Each row was made from one small tree. The marks that hang from a mark follow it in brackets, in the order of their numbers. Every link used is in the known rows. Write each row's tree.
Known rows:
k_134{k_118}: [ 11.7 -23.3  -6.6   9.8  -8.4   1.4   8.8 -20.4   6.5   9.4  22.4  -0.4
  -2.4  18.3  -3.6  -5.1 -16.4  -3.1  21.3   0.6  10.3  -3.7 -18.5 -18.4
  -2.4]
k_282{k_290{k_108 k_118} k_378{k_796}}: [ 10.9 -23.5  -8.0 -15.5  -8.7 -19.9   8.3 -14.1   1.2  18.8  26.9  -4.6
  -5.6  21.1  -2.2  -4.3 -13.7 -55.2  19.0   1.2  -2.0   3.0  -3.8 -31.8
  -1.4]
k_118{k_134{k_290{k_108 k_282{k_378{k_930}}}}}: [  1.8 -19.8 -17.2   0.1  -7.9 -17.8  -5.2 -14.0  13.5  22.2  29.5  -3.8
 -13.9  27.2  -0.5   0.9 -20.3 -31.9  28.6  10.2   3.4   8.2  -0.2 -38.2
  -2.4]
k_214{k_378{k_282}}: [  9.2 -23.9  16.4   4.0  -6.2 -26.7  14.4 -21.9   9.1  14.9  22.9  -3.9
  -2.3  14.5 -10.5  -9.8 -14.8 -35.3  16.1   1.4  19.9  -4.7 -27.7 -24.1
   5.3]
k_443{k_378}: [  6.1 -26.2   7.6  -2.2  -5.5  -8.8  12.7 -21.3  12.7   4.9  20.0  -6.7
  -9.6  15.6  -1.0  -3.3 -12.3 -18.6  16.6  -0.9   5.7  -1.9  -9.2 -19.8
  -4.7]
k_378{k_282{k_290{k_118}} k_796 k_930}: [ 23.1 -21.5 -10.0 -11.6  -8.7 -29.9   6.8 -17.7   9.3  32.6  27.5   5.3
  -2.9  23.1  -4.9 -11.4 -16.1 -21.4  15.0  -1.9   6.5   1.2 -37.0 -29.1
  -0.6]
k_290{k_134 k_282}: [  3.0 -19.5   9.0   2.8  -5.1   1.2   1.3 -21.4  15.1  15.4  18.8  -5.3
  -8.8  23.2  -6.4  -1.1 -24.9   9.4  20.0   3.8   2.7  -0.7 -13.7 -33.8
  -2.3]
k_214{k_378}: [ 11.8 -23.4  14.5   3.9  -5.5 -15.3  12.6 -22.7   8.3  13.9  24.4  -1.3
  -5.3  11.1  -6.0  -8.2 -14.0 -18.1  22.2   1.2  10.9  -1.8 -14.7 -20.8
   0.5]
k_214{k_378{k_282{k_290{k_134}} k_796 k_930}}: [ 14.8 -20.3  -3.2 -11.7  -6.2 -40.4   9.1 -20.0  14.7  45.1  32.9  -2.4
  -5.7  20.5 -11.3 -11.0 -17.0 -24.3  16.4   1.0  12.8   5.6 -31.0 -24.4
   3.0]
k_378{k_282{k_290{k_108 k_118}} k_930}: [  0.2 -19.7 -10.2  -8.7  -9.2 -23.6   7.0 -13.3   6.1  25.8  28.1  -2.6
  -2.9  29.6  -7.5  -8.7 -20.2 -30.3  17.2   1.4   5.8  -2.0 -29.3 -35.9
  12.9]
k_378{k_282 k_796 k_930}: [ 25.0 -24.6  -4.3  -2.4  -6.8 -28.3   7.6 -19.5  14.3  21.9  27.1   6.5
  -2.0  18.6   1.9  -7.3 -10.1 -19.2  12.3  -1.9  17.1   1.3 -39.0 -17.7
  -8.0]
k_118{k_134 k_290{k_108 k_282{k_378}}}: [ -7.9 -22.5  -4.2  -0.5  -5.4 -10.6   0.0 -13.0  12.4  13.5  19.4 -12.0
 -15.5  20.5  -2.0   7.1 -19.9 -49.2  32.1  11.0   7.3   2.7  21.1 -53.6
  -6.6]
k_443{k_378{k_282 k_796 k_930}}: [ 20.6 -26.8  -4.5  -7.7  -5.8 -34.9  10.0 -19.4  16.3  20.9  26.4   1.1
  -7.3  17.9   1.0  -3.2  -5.9 -39.6   8.7  -2.5  12.0   3.9 -29.4 -16.0
  -9.1]
k_378{k_282{k_290{k_118 k_134}} k_796}: [ 13.8 -21.1  -3.6 -23.0  -6.8 -16.2  10.9 -18.6  11.2  33.3  22.8  -5.5
  -2.7  25.5 -12.2  -7.6 -22.3 -21.0  15.2   1.0   6.6   0.6 -32.0 -36.6
   1.8]
k_134{k_118{k_290}}: [ 10.5 -22.9  -4.4   8.8  -8.4   1.9   7.1 -16.9  13.1  13.1  21.6  -1.5
  -6.7  16.6  -3.7  -2.1 -17.2 -12.9  28.9   3.5  11.9  -3.2  -9.7 -31.8
  -3.7]
k_282{k_290 k_378}: [  8.0 -23.0   4.7   4.4  -9.3 -15.8   7.7 -19.4  11.7  10.4  25.8  -9.0
  -7.0  15.9  -6.3 -12.4 -16.1 -33.2  22.7  -0.7   6.8   0.7  -3.6 -25.1
   3.4]
k_443{k_378{k_282 k_930}}: [  8.9 -25.1   1.5  -2.7  -6.6 -27.3   9.4 -19.1  17.5  16.8  24.9  -3.3
  -7.0  19.5  -3.0  -4.2 -12.0 -35.4  11.3  -1.0  13.9  -0.8 -24.7 -19.6
   0.5]
k_378{k_282 k_930}: [ 13.0 -22.8   0.9   5.3  -8.0 -20.7   6.5 -19.4  16.2  19.2  26.1   1.1
  -1.9  19.4  -2.6  -8.0 -14.9 -15.7  15.5  -0.6  17.8  -2.6 -35.1 -22.0
   2.7]
k_134{k_118{k_290{k_282{k_378{k_930}}}}}: [ 14.4 -19.5 -11.4  11.6 -10.3 -13.4  -8.0 -13.6  16.4  25.6  28.1   1.6
 -11.7  17.9  -3.9   2.0 -17.0 -38.5  29.8   6.7   5.5   3.6   8.0 -35.7
  -5.7]
k_282{k_290{k_108 k_118 k_134} k_378}: [ -3.8 -20.1  -4.4 -20.2  -9.1  -5.6   5.7 -13.9   7.1  26.4  26.2 -13.9
  -6.4  26.1 -10.5  -0.9 -23.1 -42.3  23.5   5.7  -3.4   2.6   0.7 -38.5
  10.7]
k_282{k_290{k_118 k_134} k_378{k_796 k_930}}: [ 20.6 -20.4 -14.4 -25.2  -9.1 -18.0   0.3 -16.7  12.5  46.5  32.2  -0.6
  -7.0  19.9  -5.3  -2.9 -17.9 -28.2  22.1   2.5  -5.8   8.7 -10.6 -27.9
  -2.5]
k_134{k_118 k_290{k_108}}: [  6.8 -21.7 -14.5   6.9  -9.3   0.6   8.1 -15.2   5.2   5.2  27.1  -3.1
  -4.1  27.4  -4.1  -5.0 -17.5 -14.0  22.9   4.9   8.9  -1.1 -21.0 -24.4
   2.9]
k_214{k_378{k_282 k_796}}: [ 23.3 -25.4  10.7  -0.9  -5.3 -35.0  15.1 -22.3   8.0  19.3  24.2   1.1
  -2.7  13.0  -6.2  -8.9 -10.0 -39.3  13.0  -0.2  20.6  -0.7 -30.3 -18.9
  -4.6]

Write each row's tree:
[ 10.3 -22.5  -9.8  -1.4  -7.6 -35.9   7.9 -14.7   9.1  20.5  29.8  -1.9
  -2.9  26.9  -0.5 -11.4 -11.9 -31.3  11.9  -1.5  12.3   2.6 -32.4 -25.7
   0.5]  k_378{k_282{k_290{k_108}} k_796 k_930}
[ 12.7 -22.6 -11.5   5.8  -8.2 -15.6  -1.2 -11.5   7.0  14.0  23.6  -1.7
 -10.2  20.8  -0.6   5.4 -11.6 -59.8  23.3   7.3   4.5   3.9  12.9 -38.8
 -11.5]  k_134{k_118{k_290{k_108 k_282{k_378{k_796}}}}}
[ -0.4 -21.8  -2.8  -9.0 -10.0 -12.3   7.5 -13.6   3.1  14.2  25.8  -9.7
  -5.3  22.4  -6.1  -5.3 -17.7 -52.8  23.3   3.1  -1.7  -0.3   0.9 -35.8
   8.3]  k_282{k_290{k_108 k_118} k_378}
[ -6.0 -21.0  -6.1 -11.5  -5.0   0.6   3.4 -16.7   1.3  15.0  16.8  -4.2
  -9.5  27.1  -2.9   6.0 -23.9 -12.2  26.3   8.2  -4.1  -1.3  -5.6 -47.5
  -3.5]  k_290{k_108 k_118{k_134} k_282}
[  4.2 -19.1  11.5   0.1  -5.5   1.5  -0.7 -18.3  21.5  18.0  19.0  -7.5
 -12.1  20.4  -6.5   1.1 -24.7   0.5  26.7   6.8   3.9  -0.7  -1.2 -48.7
  -5.5]  k_118{k_290{k_134 k_282}}
[ 11.4 -23.5   0.6   1.6  -5.9 -20.6  -0.1 -12.8  10.2   9.1  22.7  -4.3
 -12.0  17.2   2.9   2.6 -11.6 -57.7  21.4   6.3   4.1   4.4  11.1 -43.2
 -13.4]  k_118{k_290{k_108 k_282{k_378{k_796}}}}
[ -7.7 -20.6 -18.6 -16.0  -8.5 -22.2   8.0 -13.4   6.9  33.0  25.9  -5.2
  -5.4  31.1  -8.0  -3.2 -23.1 -24.4  23.8   4.5   6.5   0.2 -25.5 -42.8
   8.1]  k_378{k_282{k_290{k_108 k_118{k_134}}} k_930}
[ -0.2 -20.5   5.5  -5.2  -7.2 -13.5  10.8 -19.7  17.3  20.9  22.5 -13.6
  -4.1  25.2 -13.5 -11.2 -24.5  -9.8  16.4   0.2  13.6  -3.2 -27.7 -33.6
   9.5]  k_378{k_282{k_290{k_134}}}
[ 17.0 -21.4 -10.1 -10.1  -7.5 -23.1  -4.7 -12.9   2.1  24.6  28.4   5.3
  -7.4  22.6   3.1   4.9 -12.6 -50.7  18.0   4.9  -6.7   6.8  -4.4 -31.6
  -8.6]  k_290{k_108 k_118 k_282{k_378{k_796 k_930}}}
[ -0.2 -20.8  -1.4  -8.5  -8.2  -6.3   9.9 -15.5   2.3  12.0  22.9  -6.0
  -5.0  25.5  -6.2  -7.2 -21.0 -18.5  22.5   1.6  -3.0  -3.3 -13.4 -35.9
   6.6]  k_282{k_290{k_108 k_118}}
[ 19.6 -21.2  -0.9 -17.9  -6.8  -7.5  -2.0 -18.7   9.3  29.3  21.8  -1.0
  -7.6  19.2  -4.6   4.8 -19.6 -36.4  19.4   5.3  -5.9   4.7  -4.2 -36.6
  -9.6]  k_290{k_118 k_134 k_282{k_378{k_796}}}
[-10.2 -20.5   1.7  -7.6  -6.8 -14.9  11.6 -15.8  11.6  16.8  23.4 -16.8
  -2.9  30.4 -12.2  -8.1 -22.6 -21.7  15.4   2.7  12.9  -2.5 -24.2 -36.9
  12.6]  k_378{k_282{k_290{k_108 k_134}}}
[ -4.7 -21.9  -7.2 -12.9  -6.6  -7.0   0.6 -14.8   1.5  17.9  19.1  -6.8
  -9.9  24.8  -3.5   8.7 -21.5 -43.7  27.2   9.6  -2.7   1.7   9.2 -46.7
  -2.4]  k_290{k_108 k_118{k_134} k_282{k_378}}
[ -9.6 -20.0   0.0  -6.9  -6.8  -3.0   9.6 -16.3   9.6  15.5  24.7 -14.2
  -6.8  27.8  -7.2  -6.2 -22.1  -3.4  20.6   2.1   3.3   0.0 -11.7 -33.2
   7.1]  k_282{k_290{k_108 k_134}}
[  6.7 -24.8  -9.5  -8.1  -6.6 -40.7  11.0 -14.0  10.3  18.5  28.4  -6.0
  -8.1  26.1  -0.9  -7.4  -8.9 -49.4   8.5  -2.2   8.2   4.1 -23.0 -23.8
  -1.6]  k_443{k_378{k_282{k_290{k_108}} k_796 k_930}}
[  4.7 -21.5 -13.6 -15.3  -7.9 -24.2   1.8 -13.5  11.6  33.7  34.0  -6.7
  -7.7  24.9  -0.7  -2.2 -14.1 -38.9  18.9   2.5   0.3  10.5  -4.7 -23.2
  -2.1]  k_282{k_290{k_108 k_134} k_378{k_796 k_930}}
[  5.4 -19.3 -11.8  14.7  -9.2  -1.9   1.2 -14.9   5.4   2.5  24.3  -1.7
  -7.9  31.4  -4.6  -3.9 -22.0 -11.4  22.4   6.8   5.1  -1.0 -14.5 -31.6
   1.1]  k_134{k_118 k_290{k_108 k_282}}
[ 22.0 -20.7 -13.0   1.9  -8.4 -25.3  -4.9 -13.5  11.0  16.0  32.5   3.6
 -11.4  24.8   4.8  -4.5 -11.7 -43.5  19.5   5.4   2.5   9.9  -9.4 -27.0
  -8.2]  k_134{k_290{k_108 k_282{k_378{k_796 k_930}}}}
[  5.8 -25.2  -5.1 -20.0  -6.6 -29.9  14.9 -14.3   3.6  15.5  21.8  -7.8
  -7.0  26.7  -6.5  -3.7 -12.9 -58.3   9.9  -0.5   1.7   0.5 -17.5 -35.0
   1.2]  k_443{k_378{k_282{k_290{k_108 k_118}} k_796}}
[ 26.3 -25.0  -7.6  -3.7  -7.4 -23.4   2.7 -19.0  14.3  24.0  30.6   4.8
  -5.4  13.1   5.5  -4.0  -6.6 -35.0  18.2  -0.2   7.0   7.5 -13.1 -12.1
 -10.8]  k_282{k_378{k_796 k_930}}
[ 26.9 -22.2  -3.5   3.6  -7.4 -25.0  -4.4 -18.7  12.2  21.3  28.3   5.9
  -8.9  15.8   4.3  -2.9 -10.5 -31.2  18.2   1.2   2.7   7.2  -6.1 -21.5
 -14.0]  k_290{k_282{k_378{k_796 k_930}}}
[ -4.9 -21.3 -20.7 -20.0  -9.2 -17.2   2.8 -12.7   6.0  35.6  29.8  -7.1
  -9.7  25.2  -4.4   0.0 -20.2 -38.6  30.4   6.1  -1.1   5.1   0.9 -38.2
   4.7]  k_282{k_290{k_108 k_118{k_134}} k_378{k_930}}
[ 11.3 -22.4   0.3 -10.6  -6.3 -20.5  11.4 -20.1  15.6  24.2  23.6  -7.8
  -3.0  24.0  -9.1 -10.7 -19.2 -16.1  13.1  -1.2  14.0   0.9 -31.3 -30.1
  -0.2]  k_378{k_282{k_290{k_134}} k_796}
[ 10.5 -23.0  -9.2 -18.8  -5.9 -33.7   8.6 -18.0  19.6  34.9  28.4  -6.4
  -9.6  24.9  -6.8  -5.6 -14.7 -29.4  10.8  -1.7   7.8   6.4 -26.1 -24.3
  -2.3]  k_443{k_378{k_282{k_290{k_134}} k_796 k_930}}
[ -5.2 -21.5 -13.2  -5.6  -7.5   5.9   7.7 -15.9   5.3  15.9  24.1  -8.5
  -2.7  28.2  -6.1   4.4 -20.0  -8.8  20.3   5.3   6.1  -1.6 -13.7 -25.2
   3.8]  k_290{k_108 k_134{k_118}}
[ 11.0 -17.9  -2.9 -14.9  -8.7  -7.3  -7.7 -16.9  14.1  37.7  27.1  -0.8
  -8.4  22.0  -6.5   4.6 -23.7 -25.3  24.2   6.9  -6.4   4.3  -4.8 -37.8
   0.1]  k_290{k_118 k_134 k_282{k_378{k_930}}}
[  3.5 -22.1 -20.6 -10.2  -9.7 -13.5   5.7 -13.5   4.6  25.7  28.9 -10.6
  -4.8  26.9  -6.9  -0.2 -15.3 -43.5  19.5   3.8   3.9   5.9  -1.0 -23.1
  -0.3]  k_282{k_290{k_108 k_134{k_118}} k_378{k_796}}
[ -6.1 -19.1  -3.1 -19.1  -7.1   1.4   8.2 -15.0   5.2  23.2  23.6 -11.6
  -5.8  29.4  -9.4  -2.9 -25.5 -11.5  22.4   4.2  -5.1  -1.2 -10.8 -40.1
   9.6]  k_282{k_290{k_108 k_118 k_134}}
[ -1.1 -20.8  -6.7  10.9  -9.4  -8.6  -2.3 -11.0   8.7   9.3  22.9  -7.3
 -10.2  22.5  -4.4   4.7 -17.6 -55.0  27.3   8.4   5.2   0.7  15.0 -43.3
  -2.2]  k_134{k_118{k_290{k_108 k_282{k_378}}}}
[  4.6 -19.9 -11.9  10.5 -10.8  -8.8  -2.5 -13.6   5.9   5.2  26.6  -4.7
  -8.7  27.9  -5.4  -2.2 -19.7 -44.2  23.1   8.2   5.7   2.8  -0.5 -32.5
   1.3]  k_134{k_118 k_290{k_108 k_282{k_378}}}
[ -3.9 -23.8  -8.2 -17.8  -5.2   1.7  10.5 -16.6   1.7  18.9  19.4  -5.0
  -6.0  23.7  -2.0   5.3 -20.9 -14.9  26.7   6.6   1.6  -2.1 -11.8 -37.8
  -1.4]  k_290{k_108 k_118{k_134}}
[ 20.6 -20.3  -5.2  -9.4  -6.5 -18.2  -8.1 -15.2  22.8  37.1  28.7   0.0
 -14.0  16.7  -0.2   4.5 -16.7 -33.7  25.0   6.6   3.0   9.5   4.0 -39.8
 -13.0]  k_118{k_290{k_134 k_282{k_378{k_796 k_930}}}}
[ -7.9 -19.6  -1.4 -18.9  -8.0 -10.8  10.4 -14.1   8.0  26.9  22.7 -13.5
  -2.5  31.5 -14.6  -4.2 -26.7 -28.1  16.9   4.1   6.2  -2.9 -24.6 -44.2
  14.8]  k_378{k_282{k_290{k_108 k_118 k_134}}}
